Each row comes from the steps of one walk. Every step used is in the known rows, and no mark comes twice. Write the walk behind each row, first mark first.
Known rows:
tikor/fesomod/binofe/simazat/kune/garub: [-0.44 -0.86  1.81  2.28  0.62 -2.72 -0.04  4.06 -0.09  0.73  0.98 -5.94
  0.65 -1.11  2.29 -1.95  4.55 -2.92 -2.84  1.30 -3.55 -0.62 -4.89  0.57
  0.22  2.30  0.92 -3.05]
kune/raseg: [ 0.42  4.44 -1.37 -0.85  2.72  0.19 -3.66 -0.76 -3.30 -3.55  0.54  2.50
 -2.01 -2.25  1.64 -2.62  1.58 -5.10  0.79 -0.37 -1.18  2.53  1.09  1.25
  0.53 -0.08  2.39 -0.90]
simazat/binofe/fesomod: [ 1.70  2.59 -1.32 -0.08  0.98 -2.19  1.35  0.03 -1.06 -2.27  1.60 -0.06
 -2.07 -1.68  1.67  0.41  3.44 -2.06 -0.42  0.40  0.98 -1.57 -2.11  2.47
 -0.67 -3.89  4.07 -2.86]
guso/rudan: [ 0.44  5.51 -2.03 -2.34  0.09  1.21 -0.05 -1.56 -4.21 -3.39 -0.80  1.04
 -3.38 -1.17  1.64 -3.32  3.42 -4.11  0.35 -0.07  2.35  1.56  1.52 -1.42
 -1.26 -2.84  2.37 -0.90]
lifo/fesomod/tikor: [-0.24  2.76  0.17  0.19  2.94 -3.89 -0.70 -1.33 -2.50  0.05 -0.08  0.83
  1.85 -1.14 -1.03 -2.75  2.44  0.12 -0.63  3.13  2.63 -0.43  1.77  1.19
 -0.25 -3.23 -1.16 -0.80]
binofe/simazat/kune/rudan: [ 0.75  1.37  0.02 -2.26  0.62 -0.96 -0.84 -0.34 -1.44 -1.98  1.64  1.07
 -3.81  0.17  2.08  1.05  2.92 -4.24 -0.89  1.87 -2.04  0.36 -1.43  3.88
 -1.58  1.44  1.25 -1.79]
garub/lifo/fesomod/binofe: [ 1.66  2.80  0.93 -0.07  2.00 -1.90  0.80 -0.65 -3.47  0.68  1.08 -2.44
 -0.55 -4.39  1.16 -1.30  0.28  0.60 -1.42  0.77  3.83 -3.25  1.63  4.20
  2.08 -3.79 -0.22  0.47]
fesomod/tikor: [ 0.87  4.09 -0.65  0.07  3.82 -2.15 -0.71  0.32 -3.23 -0.36 -1.57 -0.46
 -0.95 -1.00  1.50 -3.33  0.88 -2.22  0.49  1.22  0.18  0.39  1.10 -0.10
 -1.79 -4.28 -0.63 -1.60]
garub/lifo/fesomod/binofe/simazat/kune: [ 0.77 -0.34  2.67 -2.04  0.72 -4.24  2.02  0.14 -1.90  1.86  3.45 -3.25
 -0.64 -2.22  1.90  1.14  1.88  1.26 -1.88  2.88  2.50 -2.89 -0.80  7.08
  1.27 -2.06  0.31 -0.40]
guso/rudan/kune: [-1.25  4.90 -1.78 -0.61  0.10  1.89  3.16 -1.32 -4.81 -1.27 -1.58  1.81
 -1.03 -2.88  1.06 -3.85  1.62 -3.45  0.62  1.13  1.43  3.87  1.43 -3.19
 -2.21 -6.12  2.96 -2.05]
raseg/kune/garub/lifo/fesomod/binofe/simazat: [-0.36 -2.28  3.04  2.46  0.46 -0.83  0.22 -0.09 -0.82  1.90  1.88 -2.77
 -2.97 -3.71  1.12  2.34  2.04  2.79 -2.55  1.07  1.45 -2.84  2.31  0.43
  3.25  2.45  0.26  2.14]
kune/simazat/binofe/fesomod/tikor: [ 1.77  1.00 -0.33  2.36  1.10 -4.41 -0.63  2.62  0.24 -0.53  1.76 -1.75
 -0.24 -0.77  2.02  0.82  4.23  1.38 -1.63  1.93 -0.47 -0.49 -3.04  0.97
 -1.03 -0.55 -0.79 -4.03]
lifo/fesomod/binofe/simazat: [-1.23  0.39  2.49 -1.25  0.57 -3.73 -0.87  0.90 -0.08  0.87  1.89  0.21
 -0.73 -1.64 -0.25 -0.54  4.47 -0.67 -2.82  3.31  4.09 -2.06 -0.64  3.29
  0.70 -3.14  4.79  0.56]
raseg/kune/rudan/guso: [ 0.15  2.59 -1.50  1.74  3.61  4.41 -1.10 -1.61 -4.21 -2.60 -3.73  2.67
 -2.95 -5.14 -2.12  0.33 -0.82 -3.43  0.53  1.52 -2.75  0.80  1.95 -3.79
 -1.39  1.21  1.67 -1.82]
simazat/binofe: [ 2.49  6.05 -1.89  1.59  3.09 -0.34  1.17 -0.43 -2.34 -2.05  0.20  0.15
 -1.52 -1.21  0.80 -0.83  0.17 -4.98  0.57  0.88 -0.04 -0.84 -1.59  2.43
 -0.10 -4.93  3.46 -3.80]
kune/rudan/tikor/fesomod/puvonu: [-0.67  1.58 -0.23  4.12  1.96  1.49 -1.85 -0.63 -1.95 -1.72 -5.00 -3.24
  2.03 -5.72  0.55 -4.25  2.17 -2.37 -2.32  3.54 -0.86  0.27  0.63  0.28
 -3.82  1.61 -3.24 -3.93]
lifo/fesomod: [-0.23  4.04 -0.52 -1.73  1.95 -2.18 -0.97 -3.56 -3.17 -2.22  1.17  2.84
  0.05 -1.77 -2.26 -1.96  1.93 -3.66 -0.69  1.95  3.09 -0.66  1.26  0.61
  0.95 -2.55  2.44  0.08]
fesomod/binofe/simazat/kune/rudan: [ 1.38  1.00  0.66  0.41  0.58 -0.71 -1.10  2.65 -0.67  0.89  0.47 -2.34
 -3.17 -0.29  3.15  0.78  3.95 -1.15 -1.21  2.05 -2.01 -1.67 -2.12  5.36
 -1.23  0.38  1.68 -2.80]
garub/lifo/fesomod: [ 1.12  3.55  0.55 -2.96  1.62 -1.94  0.70 -3.63 -4.23 -2.40  2.04  0.58
 -1.08 -3.86  0.08 -0.79 -0.48 -2.55 -1.24  0.74  4.23 -1.32  2.60  2.95
  1.85 -2.54 -0.53  1.61]
kune/rudan/tikor/fesomod/binofe: [ 0.00  1.67 -0.73  6.02  1.38  1.17 -1.60  3.13 -0.57  0.51 -4.68 -3.83
  2.37 -5.44  0.14 -4.22  2.45 -2.78 -1.20  2.84 -1.08 -0.94 -0.14 -0.85
 -1.68 -0.16 -0.98 -3.49]
guso/rudan/tikor: [-0.86  3.31 -2.44 -0.08  0.38  0.85  0.33 -1.81 -3.93 -1.84 -1.99  1.90
 -0.50 -3.21 -0.22 -4.88  1.98 -3.09  0.16  1.95  2.69  3.29  3.12 -3.41
 -2.00 -3.58  2.10 -1.55]
garub/kune: [ 0.90  4.88 -1.79 -1.23  2.91  0.90  0.71 -1.13 -4.92 -0.30 -0.06  0.58
 -1.65 -2.89  1.53 -1.10 -1.99 -4.41 -0.14 -0.45  1.69  0.80 -0.01  1.86
  1.46 -4.63 -1.33 -0.20]
rudan/tikor: [-0.52  3.44 -1.42  0.83  3.07 -0.78 -0.29 -1.93 -3.64 -1.04 -1.24  2.61
  0.57 -3.64 -1.65 -3.74 -1.23 -5.02 -0.15  2.13  1.15  2.20  2.36 -2.69
 -1.86 -4.52  2.97 -1.13]
garub/kune/simazat/binofe/fesomod: [ 1.44  1.62 -1.35  0.89  0.03 -1.36  0.43  1.20 -1.37 -0.36  3.01 -0.59
 -1.30 -2.28  2.16  2.96  1.55 -0.99 -2.06  0.16  0.96 -0.05 -3.75  3.07
  2.40 -0.70 -1.62 -2.80]
simazat/kune: [ 1.47  5.08 -1.92 -1.27  3.35 -1.78  1.32 -2.17 -4.60 -1.79  0.28  0.65
 -1.00 -0.21  0.60 -1.82 -0.36 -4.86  0.98  0.84 -2.21  0.56 -0.82  1.45
 -1.33 -2.95  1.77 -3.26]

Write each row's walk:
[ 1.41 -0.91  2.27 -0.88 -0.32 -2.32  0.19  0.97 -0.89  1.44  2.87 -3.36
 -1.97 -2.61  2.85  2.13  3.32  2.16 -2.17  2.62  1.24 -3.54 -0.33  8.39
  1.42  1.43 -2.06 -0.68]	garub/lifo/fesomod/binofe/simazat/kune/rudan
[ 2.27  5.32 -1.31  2.24  1.96 -1.14 -0.90  0.23 -1.69 -2.41  1.61  0.91
 -1.05 -0.69  0.47  0.19  0.27 -4.92 -0.81  1.24 -1.01  0.37 -2.77  0.56
  0.01 -0.73  2.08 -4.21]	kune/simazat/binofe
[ 0.01  0.99 -0.05 -1.39  1.85 -3.74  0.01  0.72 -1.82 -0.87 -0.26 -0.87
 -1.53 -1.65  1.86 -1.93  4.20  0.51 -0.59  0.75  1.36 -0.33  0.30  0.11
 -2.25 -3.53  0.07 -0.41]	binofe/fesomod/tikor
[-0.60  0.30  1.79 -1.04  1.11 -4.79  0.88  0.31 -0.71  1.96  2.55 -0.87
  0.75 -0.15 -0.07  0.20  3.94  0.09 -1.79  4.27  1.44 -2.02 -2.08  4.97
  0.14 -2.26  3.48 -1.71]	lifo/fesomod/binofe/simazat/kune
[ 1.23  4.18 -2.08 -0.15  1.93  2.92 -1.74 -0.38 -4.17 -0.75 -0.70  0.38
 -3.17 -3.10  2.41  0.24 -0.42 -3.57 -0.31 -0.73  0.22  0.21  0.84  2.95
  1.72 -0.89 -3.65 -0.26]	garub/kune/rudan
[ 2.04  4.87 -1.98  2.49  1.99  0.14 -0.17  0.81 -2.85 -0.13  1.48 -0.24
 -0.66 -1.90  1.35  1.65 -1.77 -3.88 -0.81  0.69  0.04  0.53 -3.00  2.50
  2.47 -1.60 -2.54 -3.85]	garub/kune/simazat/binofe
[ 0.86  4.74 -1.45  2.76  2.59  3.21 -1.37 -2.29 -2.85 -2.48 -3.00  1.25
 -4.46 -1.96  0.50  1.00  0.59 -3.53  1.48  0.67 -2.41 -0.94  3.05 -1.32
 -1.19  1.60  0.58 -1.45]	raseg/kune/rudan
[ 0.45  4.25  0.29  2.77  2.16 -0.66  0.19  2.90 -1.87 -0.74 -3.19 -4.59
  1.06 -3.10  1.33 -3.94  2.57 -4.34 -0.83  0.73 -0.33 -2.30 -2.51  0.14
 -1.22 -2.96  1.54 -2.90]	tikor/fesomod/binofe
[ 0.27  4.59 -0.34  2.70  2.67  0.48 -1.16 -2.22 -2.98 -2.85 -1.20  2.44
 -2.87 -0.91 -1.04  1.22 -0.46 -4.45  0.34  1.32 -2.35  0.85  1.56 -4.55
 -0.82  2.12  1.36 -1.53]	raseg/kune/simazat
[ 1.86  1.46 -0.85  1.36  1.84 -3.70  1.51  2.09 -0.68  0.14  0.39 -2.35
 -0.58 -0.89  2.40 -0.52  3.85  1.59 -0.36  1.40  0.67 -1.55 -1.97  3.00
 -1.60 -4.46  0.36 -3.61]	simazat/binofe/fesomod/tikor
[-0.10  0.27  0.47 -1.99  0.90 -2.74 -0.63 -0.42 -1.85 -1.19  3.75  0.31
 -2.63  0.31  1.40 -0.37  2.32 -4.17 -1.67  0.41 -2.62  2.01 -1.91  0.03
  0.53  1.74  2.27 -1.15]	binofe/simazat/kune/garub
[ 0.44  1.61 -1.28  6.31  1.93 -0.25 -0.03  2.62 -1.15  1.33 -3.70 -4.80
  3.79 -4.09  0.31 -3.82  2.04 -1.97 -0.25  3.58 -3.80 -1.05 -1.42  0.80
 -2.13  0.42 -2.31 -5.95]	simazat/kune/rudan/tikor/fesomod/binofe
[ 1.21  2.02 -0.38  3.76  0.82 -0.76  0.62 -0.44 -0.29 -2.11  0.69  0.56
 -2.39 -1.05  0.26  3.82  2.75 -1.04 -0.49  1.41 -1.93 -1.12 -1.44 -1.63
 -0.47  1.82  2.54 -3.62]	raseg/kune/simazat/binofe/fesomod
[ 0.27  4.05 -1.10 -0.52  1.96  0.11 -1.60 -0.32 -4.23 -1.12  1.19  1.35
 -1.35 -2.31  1.08  0.17 -1.39 -4.39 -1.52  0.09  0.51  1.87 -1.11  0.00
  1.85 -0.69 -2.71 -0.72]	garub/kune/simazat
[-0.62 -1.85  1.34  0.54  0.48 -4.43 -1.02  0.56 -0.32  2.26  4.24 -1.52
  0.52 -0.32  0.01  0.07  4.63  1.02 -2.96  2.67 -0.23 -0.77 -2.21  2.31
  2.35  1.44  2.27 -1.36]	lifo/fesomod/binofe/simazat/kune/garub
[ 1.54  2.69 -0.09  2.15  2.67  2.17  0.53 -2.65 -4.22 -1.95 -0.27 -1.45
 -4.62 -3.93  1.87  0.54 -2.35 -2.33  0.48 -2.19 -1.90  0.04  3.51 -2.94
  1.99  1.73 -1.65  0.85]	raseg/kune/garub/lifo
[ 1.57  1.94 -0.90  0.61 -0.08 -2.61 -0.62  0.86 -0.21 -2.71  3.14  0.76
 -1.97 -1.21  1.09  1.85  3.67 -2.22 -1.80  0.71  0.12 -0.43 -3.33  0.90
 -0.18  0.16  2.68 -3.10]	kune/simazat/binofe/fesomod
[ 2.22  4.65 -2.22 -0.16  2.05  0.48 -1.10 -1.63 -3.40 -2.40  0.01  0.28
 -2.30 -0.53  1.41 -0.56  1.06 -4.16  0.82  0.75 -3.33 -0.15 -0.35  2.57
 -1.19  0.64 -0.59 -3.58]	simazat/kune/rudan
[ 0.29  2.79 -2.04  1.72  1.96  1.31 -2.34 -1.49 -2.29 -1.64 -1.82  2.23
 -0.76 -3.96 -0.60 -2.64  0.26 -4.10 -0.25  1.68  0.04  1.65  2.89 -1.65
 -1.36 -0.91  0.49 -1.21]	kune/rudan/tikor
[-0.03 -2.13  2.91 -0.44 -0.28 -2.71 -1.10  1.30 -0.57  1.21  4.27 -2.78
 -2.18 -3.77  2.01  0.23  3.10  1.34 -3.93  0.47  3.36 -1.81  0.27  2.75
  3.95  0.71  0.38  2.55]	kune/garub/lifo/fesomod/binofe/simazat
[ 0.53  2.23 -2.44 -1.15  2.90  3.82 -1.18 -0.18 -5.46 -0.84 -1.45  1.64
 -1.61 -6.31 -0.13 -0.52 -2.03 -3.51 -1.08  0.30  0.10  2.14 -0.24  0.74
  1.52 -1.19 -2.74 -0.79]	garub/kune/rudan/guso
[-0.03 -3.47  2.40  3.50  0.66 -2.78  1.80  3.66 -0.58  2.65  0.66 -7.20
  2.09 -5.32  2.44 -2.56  0.91 -1.23 -2.95  1.99 -1.86  0.45 -2.00  0.31
  0.32  1.23 -2.65 -2.25]	rudan/tikor/fesomod/binofe/simazat/kune/garub/lifo
[ 1.70  0.36 -0.06  0.77  2.80 -4.43  0.66 -1.91 -3.70  1.06  3.35 -3.29
  1.45 -1.88  1.31 -1.46  0.45  2.83 -0.51  1.13 -0.84 -0.05  1.27  2.34
  2.66  1.38 -6.90 -1.14]	simazat/kune/garub/lifo/fesomod/tikor
[-0.04 -0.23  0.27 -3.09  1.95  0.00 -0.71  0.02 -2.56 -1.68  0.92  2.01
 -2.33 -3.13 -0.62  0.53  1.45 -4.06 -1.40  2.88 -2.27  2.26 -2.30  1.73
 -1.74  1.15  2.38 -2.15]	binofe/simazat/kune/rudan/guso
[-1.52 -0.85  1.89  2.97  1.64 -3.57  2.06  3.38 -0.13  2.39 -1.73 -4.32
  3.66 -3.14 -0.02 -3.13  2.69 -3.11 -1.74  4.90 -1.29  0.08 -3.09  0.97
 -2.87 -2.38  1.75 -4.34]	rudan/tikor/fesomod/binofe/simazat/kune
[ 2.26  0.82 -0.34  1.59  1.59 -2.71  0.87 -0.80 -3.57  1.85  3.51 -4.32
  0.76 -2.85  1.57 -1.05  0.58  2.22 -1.43  0.15 -0.60 -1.93  0.10  3.22
  3.99  0.51 -2.80 -1.50]	simazat/kune/garub/lifo/fesomod/binofe
[ 0.58 -0.56  0.48  0.65  1.25 -2.58 -0.37  2.51 -1.07  1.87  2.77 -2.83
 -2.02  0.06  2.59 -0.68  3.16 -1.03 -2.03  0.61 -2.84  0.10 -3.11  1.47
  0.72  0.51  2.82 -2.07]	fesomod/binofe/simazat/kune/garub
[ 0.58 -3.06  2.04 -1.93  0.83 -1.35  0.37  1.30 -2.12  1.72  2.37 -2.14
 -0.50 -5.79  0.25  1.75  1.49  2.01 -2.69  3.67  1.01 -1.44 -1.21  5.84
  1.19  1.30 -0.93 -0.71]	garub/lifo/fesomod/binofe/simazat/kune/rudan/guso
